Each row comes from the steps of one path. Every step used is in the known rows, and no mark comes twice. Write the path behind each row, first mark first.
In the rows, 128 means zero.
Known rows:
c-f: [126 106  79 113  99 148 109 137 127 139 148 160  86 136  44 102 132 150
 132 138 113 132 120 125 105 108 110 108 116 132 132 125  80 164  78 127]
a-q-v: [116 150 114 115  94 130 134  95 153 122 134 109 140  89 118 126 125 128
 113 136 111 197 136 145 145 104 121 108 121  83 117 104 118 158  86 128]
v-a-f-c: [129  98 127 116 140 144 122 136  68 177 148 152 147 105 171 141 126 122
 154 145 141  62 172 103  97 135 114 128 141 158 141 137 100 132  87 142]
q-a-t-v: [127 101 168 119  80 119 121 138 154 104 124  86 127 104 183 140 140  72
 113 138 128 171 110 128 152 114 150 133 118 150 128 208 116 190 145 109]
x-w-t: [120 132 110 134 152 145 181 147 104 122 134 172 148 155 108 118 137 145
 102  74 165 156 122 129  52 198 112 124 109 130 114 115 126  87  98  93]
h-t-a: [136 146 169 143 133 121  94 151  99 104 132 120 113 120 105 139 136 126
 135 125 112 100  95 141 124 132 117 157 146 129 122  94 159 128 175 159]
x-w-t-a-q: [129 134 151 116 146 147 167 153  92 114 118 151 144 108  65 120 131 120
  93  79 173 216 100 152  47 185  95 113 128 107 103  83 147  96 111 117]
q-v: [109 157 116 117  96 111 126  93 151 116 150 109 162 114 146 136 120 137
 113 128 116 119 110 114 116 116 129 120 126  99 133 104 112 145  99 124]
f-c-q-v-a: [110 144  83  98 104 115 127  87 110 123 148 123 179 115 166 184 123 129
 111 156 137  33 175 104  97 138 106 129 154 129 169 105  83 140  73 127]
x-w-t-v-q-a: [118 121 121 121 133 153 173 132 139 116  95 120 140 143 171 113 118 136
  92  92 178 148 135  96  87 189 125 130 109 196 131 185 132 101 138  86]
q-v-a: [109 154 159 121 124 108 132  99 131 113 151 101 172 123 147 149 117 122
 102 132 122 112 172  99 108 116 124 123 140 126 136 104 137 150 128 152]
c-q-v-a-f: [117 130 101 122 129 135 130  91 154 167 151 113 219 130 218 188 116 135
  79 149 113  19 187  86 112 106 100 114 151 143 144 115 126 130 104 140]
t-q: [130 147  79 119 108 138 113 145 121 115 150 173 144  82 106 136 116 135
 166 122 119 125 109 168 147 107 155 100 137  64 124 122 105 167 112 128]
q-a: [133 131 161 113 102 130 121 160 167 109 136 144 124  93 197 145 136 120
 126 126 117 104 126 131 117 117 142 126 142 142 119 152 121 159 102 127]
y-h-t: [126 157 128 147 136  95 142 148 140 111 120 121 114 199 158 116 153 154
 175 121 113 106  76 136 154 115 115 154 109 137 111 118 130 110 152  99]
v-a-t: [123 114 158 148 128 113 133 145  92  95 133 141 150 156 108 139 148  65
 122 131 120 162 186 120 122 125 128 120 128 151 128 137 140 185 149 152]
x-w-t-a-h: [137 114 160 133 144 117 175 152 100 107 106 143 120 143  41 116 119 130
  94  78 182 162  87 135  43 193 113 109 122 117 108  76 150  56 129 116]
q-a-h-t: [148 119 172 155 124 101 138 148 172 107 104 118  61 136 167 130 132 139
 122 138  99 105 146 137 162 127 158 150 133 153 109 147 156  92 158 136]
x-w: [118 131 111 121 128 139 156 152 112 117 138 158 169 132 112 137 131 138
 129 110 152 104 101 118  65 169 109 108 114 120 114 115 114 126  81  94]
q-a-f: [140 107 149 117 110 153 124 155 166 172 142 145 148  73 252 140 132 122
 127 132 117  81 120 121 118 108 135 128 143 150 110 166 118 137 101 127]
w-t-a: [133 133 159 120 130 129 120 152 100 110 138 146 110 116  81 120 132 122
 102  79 154 168  93 146  76 145 121 132 149 120 124  91 138 117 134 147]
c-f-a-v-q: [118 121  99 106 144 169  99 122 194 150  98 157 122 163  76  92 158 128
 142 164 107 141 139  81 133  92  98 119 119 168 148  98 130 156  79 136]
c-f-a: [131 108 125 101 157 145 106 126 183 139 143 158  94 151  83 114 136 137
 137 145 104 131 109 122 102 104  98 118 127 128 140 145 120 162  90 129]
a-f: [129 104 101 130 120 159 117 140 123 186 151 150 149 103 176 123 131 135
 140 129 123  78 110 117 120 112 120 114 128 133 117 140 110 131  88 120]
h-t-q: [138 158  88 152 139 135 108 134 118 114 146 158 124 119 128 130 127 148
 161 129  95 120 130 170 182 125 155 143 133  86 125 126 139 134 165 137]
t-a: [131 131 169 104 105 124  93 160 104 104 138 132 132  88  85 144 124 108
 129 121 140 104  68 135  86 115 116 115 153 108 125  87 127 155 120 150]
f-a-h-t: [144 123 175 153 194 102 128 120 196 120 112 120  70 187 123 129 132 134
 139 140  96 104 127 131 159 126 132 147 129 126 125 141 183  88 163 131]
c-f-a-h: [141  87 133 118 155 123 120 119 195 139 120 144  53 168  37 102 123 143
 133 153 110 131 113 127 117 105 112 106 118 127 132 135 124 125  96 126]
q-v-a-h: [119 134 163 136 124  83 145  93 142 109 125  90 128 143 103 138 104 128
 102 142 126 115 178 104 125 116 138 107 134 123 131  97 143 112 132 150]
w-t-a-h: [146 109 168 136 129 102 134 145 110 110 111 134  67 137  35 106 123 123
 101  89 156 170  98 151  95 146 135 119 142 116 117  84 145  80 139 145]
f-c-q-a-h-t: [145 112  94 128 106 111 132 126 143 116 109 134  89 127 182 174 135 143
 123 157 116  26 158 135 146 146 136 155 146 156 145 141 105  94 102 112]
y-h: [118 146 125 111 110  98 143 155 144 110 124 130 130 171 140 123 138 141
 174 113 131 109  58 129 120 100 114 118 110 119 114 117 100 142  98  89]

Write each row's path:
[138  99 104 106 125 152 121 130  89 173 140 157 146  98 148 147 134 126
 103 104 165  81  97 130  71 156  98 136 160 134 141  99 103  89  89 132] => w-t-a-f-c-q
[116 143 135 132 128  95 126 130 130 122 120  66  97 190 157 115 134 156
 166 132 131 110  55 123 170 110 120 162  95 146 123 164 118 116 169  85] => y-h-t-v
[132 155 118 155 157 130 124  90 121 163 153 122 182 105 197 141 111 143
 139 144  94 109 172 136 179 119 141 150 145  97 128 119 157 108 190 164] => h-t-q-v-a-f
[121 148  83 132  83 109 138  93 139  93 138 132 192  97 115 130 124  75
 140 130 109 206 110 158 170 108 155 107 127  50 126 112 116 187 141 129] => a-t-q-v
[129  94  78 111 101 153 116 133  90 190 150 160 136  84 172 123 133 137
 166 139 141  68 103 123 110 136 118 128 130 132 136 138  69 123  56 112] => a-f-c
[121 122 126 109  92 142 106 126 165 114  94  89 112 114 186 122 113 125
 127 145 140  91 134  91 153 107 145 124 124 200 145 210 115 178 146 115] => t-v-q-a
[124 147 162 122 119 146 115 155  93 131 121 138 134 108  71 114 157 116
  96  97 154 192  96 131  90 138 122 137 140 123 128  43 141  99 106 146] => w-t-a-v
[144 125 109 127 135 160 148 143 147 163 144 181 138  74 211 117 125 133
 121  90 130 167 129 167 137 134 157 126 146 101 113 154 128 108 129 129] => w-t-q-a-f
[113 125 132 109 121 124 131  86 100 168 155 111 182  92 194 147 111 126
 128 147 137  84 162  92 103 132 112 131 143 134 146 113 106 124  96 146] => q-v-a-f-c
[151 102 114 138 175 125 115 114 186 135 119 151  53 165  45  98 119 153
 154 157  88 147 131 156 172 108 132 124 123  97 133 134 149 107 148 136] => c-f-a-h-t-q
[128 159 141 144 123 146  86 151 109 115  87 124 141 131 103 117 157 115
 135 146 114 111 128  97 152 118 116 160 146 171 133  47 171 119 164 163] => h-t-a-v-q
[122 145 110 117 128 133 130  93 126 158 156 129 210  71 178 143  95 128
 138 139 118 114 155 133 144 100 145 105 148  74 128 111 127 142 137 151] => t-q-v-a-f
[136 124 148 118 125 100 125 149  92 151 117 113 129 137 174 120 141 134
 193 134 142  78  28 136 129 126  94 167 133 133 119  95 118  89 144 115] => y-h-t-a-f-c
[125 171 177 123 124  83 140 121 144  97 108  70 136 144 137 120 133 130
 151 129 116 175  53 147 156  98  97 152 129  98 107  68 151 113 167 127] => y-h-t-a-q-v
[135 104 131 165 126 102 116 113 122 130 106  69  38 166  79 114 113 154
 124 148 122 105 121 129 183 127 154 144 101 143 123 166 135  87 171 117] => a-h-t-v
[130 168 100 138 134  98 140 146 134 106 123 140 130 166 152 116 133 154
 200 122 112 121  71 167 184 105 133 141 119  89 109 114 126 119 166 102] => y-h-t-q
[127 174 126 152 151 112 122  96 119 109 148 122 163 115 154 144 112 141
 134 141  95 128 177 144 177 125 146 146 143  89 134 106 159 128 192 161] => h-t-q-v-a
[137 142 101 165 126  90 140  93 150 112 120 109  97 129  91 120 102 155
 136 142 100 134 133 161 194 120 169 129 125  71 120  97 147  81 172 138] => a-h-t-q-v
[121 118 128 104 145 164  99 131 179 163 131 149 120 148  70 105 161 133
 132 159 107 154 114 106 117  96  97 122 119 131 141  96 121 143  61 129] => c-f-a-v
[143 122 120 132 145 129 197 151 143 109 111 173 128 115 121 120 112 143
 109  81 160 178 126 166  97 184 157 106 119  97 105 125 140  61 125 101] => x-w-t-q-a-h
[117 117 161 118 128 141 102 122  98 132 126  75 104 112 101 136 112 122
 110 149 140 168 174 124 146 106 131 112 116 142 133 187 121 173 132 128] => t-v-a-q
[127 101 110 130 125 163 136 117 150 170 100 112 108 126 212 100 119 134
 100 104 153 136 144  99 139 136 140 140 120 210 137 214 123 115 149 116] => w-t-v-q-a-f
[120 120 151 126 165 152 175 129  82 133 121 113 132 145  90 119 119 131
  82  94 179 216 170 127  80 188 109 118 101 146 119 165 135 100 127  99] => x-w-t-v-a-q
[121 132  93 152 126 138  99 106 125 122 100  86  91 167 136 111 128 147
 141 145 116  87 144  95 182 127 134 161 109 194 144 186 137 141 188 123] => h-t-v-q
[119 118 158 132 154 131 127 122  89 136 139 103  95 154 108 119 119 136
  91  97 161 165 167 117 110 150 137 137 115 162 139 182 128 122 156 130] => w-t-v-a
[126 135 157 130 141 140 123 142 103 116 128 142 119 117 101 139 130 116
 123 139 118 167 205 134 127 113 121 108 134 129 124 127 138 171 111 152] => v-a-q
[125 131 126 149 129 128  94 119 111 134 139  77  90 146 134 129 126 153
 129 140 118 103 116 125 166 134 140 162 110 148 134 182 130 126 173 115] => h-t-v
[130 129  82 137  94 126 126 139 114  96 139 166 157 107  94 126 137  73
 159 125 112 191 114 173 165 113 157 103 125  70 123 132 113 196 136 128] => a-t-q
[117 120 117 125 142 146 163 126 101 136 136 117 136 147 105 115 121 149
  91  82 182 164  99 121  66 195 118 123  93 137 125 160 117  90 116  80] => x-w-t-v
[107 155  77 128  91 160 110 142 132 132  88 151 159 138 110 103 160 120
 141 147 124 114 153  79 148 105 130 119 119 173 138  70 122 149  77 127] => a-v-q
[129 108 148 133 152 148 121 145  99 174 148 145 158 123 175 141 125 123
 130 137 125  74 179 103 107 118 118 117 139 159 124 140 133 140 117 152] => v-a-f
[129 103 163 148 153 112 141 117  97 130 118  89  54 172  69 107 109 137
  84 106 164 165 172 120 122 147 154 125 110 161 137 173 137  87 160 129] => w-t-v-a-h
[130 108  84 102  72 125 129 137 135 101 125 153 157 105 195 182 154  81
 125 149 127  77 141 129 122 136 126 138 149 146 152 150  77 171  70 107] => f-c-q-a-t
[125  81 106 116 131 144 102  99 185 126 101 116  98 181  73  94 137  85
 139 157 116 178 121  98 148  99 102 118 106 178 154 196 120 198 145 119] => c-f-a-t-v-q
[142 127 144 169 165 101 130 135 104 108 114 137  87 152  85 128 112 139
 143 145 107 110 201 147 175 124 163 126 134 119 124 120 164 102 190 162] => v-a-h-t-q
[124 134  96 102 116 134 132  86  97 160 155 137 198  51 176 143  96 129
 158 147 138 107 152 137 138 117 141 114 152  77 148 109 100 136 110 148] => t-q-v-a-f-c
[134 130 136 123 160 125 121 125 181 100 135 161 166 130 136 145 140  66
 165 130 105 182 103 164 162 105 141 114 137  69 133 151 153 192 147 126] => f-a-t-q
[127 155 118 118 132 161 177 156 131 131 123 181 188  97 153 121 144 132
 108  88 162 198 125 147  95 178 143 119 122 101 112  89 139  81  94  99] => x-w-t-q-a-v
[119 116 164 117 126 128  98 125  91 130 144  78 120 132 116 144 111 128
 114 139 146  99 153 103 122 117 136 122 118 157 143 189 118 167 143 128] => t-v-a
[134 159 171 133 123 116 106 111 123 109 121  85 125  93 109 133 128 121
 113 139 104 177 108 147 149 119 113 152 146  98 117  74 164 127 168 160] => h-t-a-q-v
[140 119 123 173 134 100 130 133 131 116 109 121  53 172  79 114 130 150
 136 137 101 105 142 135 162 132 148 142 114 136 116 117 145  84 153 129] => a-h-t
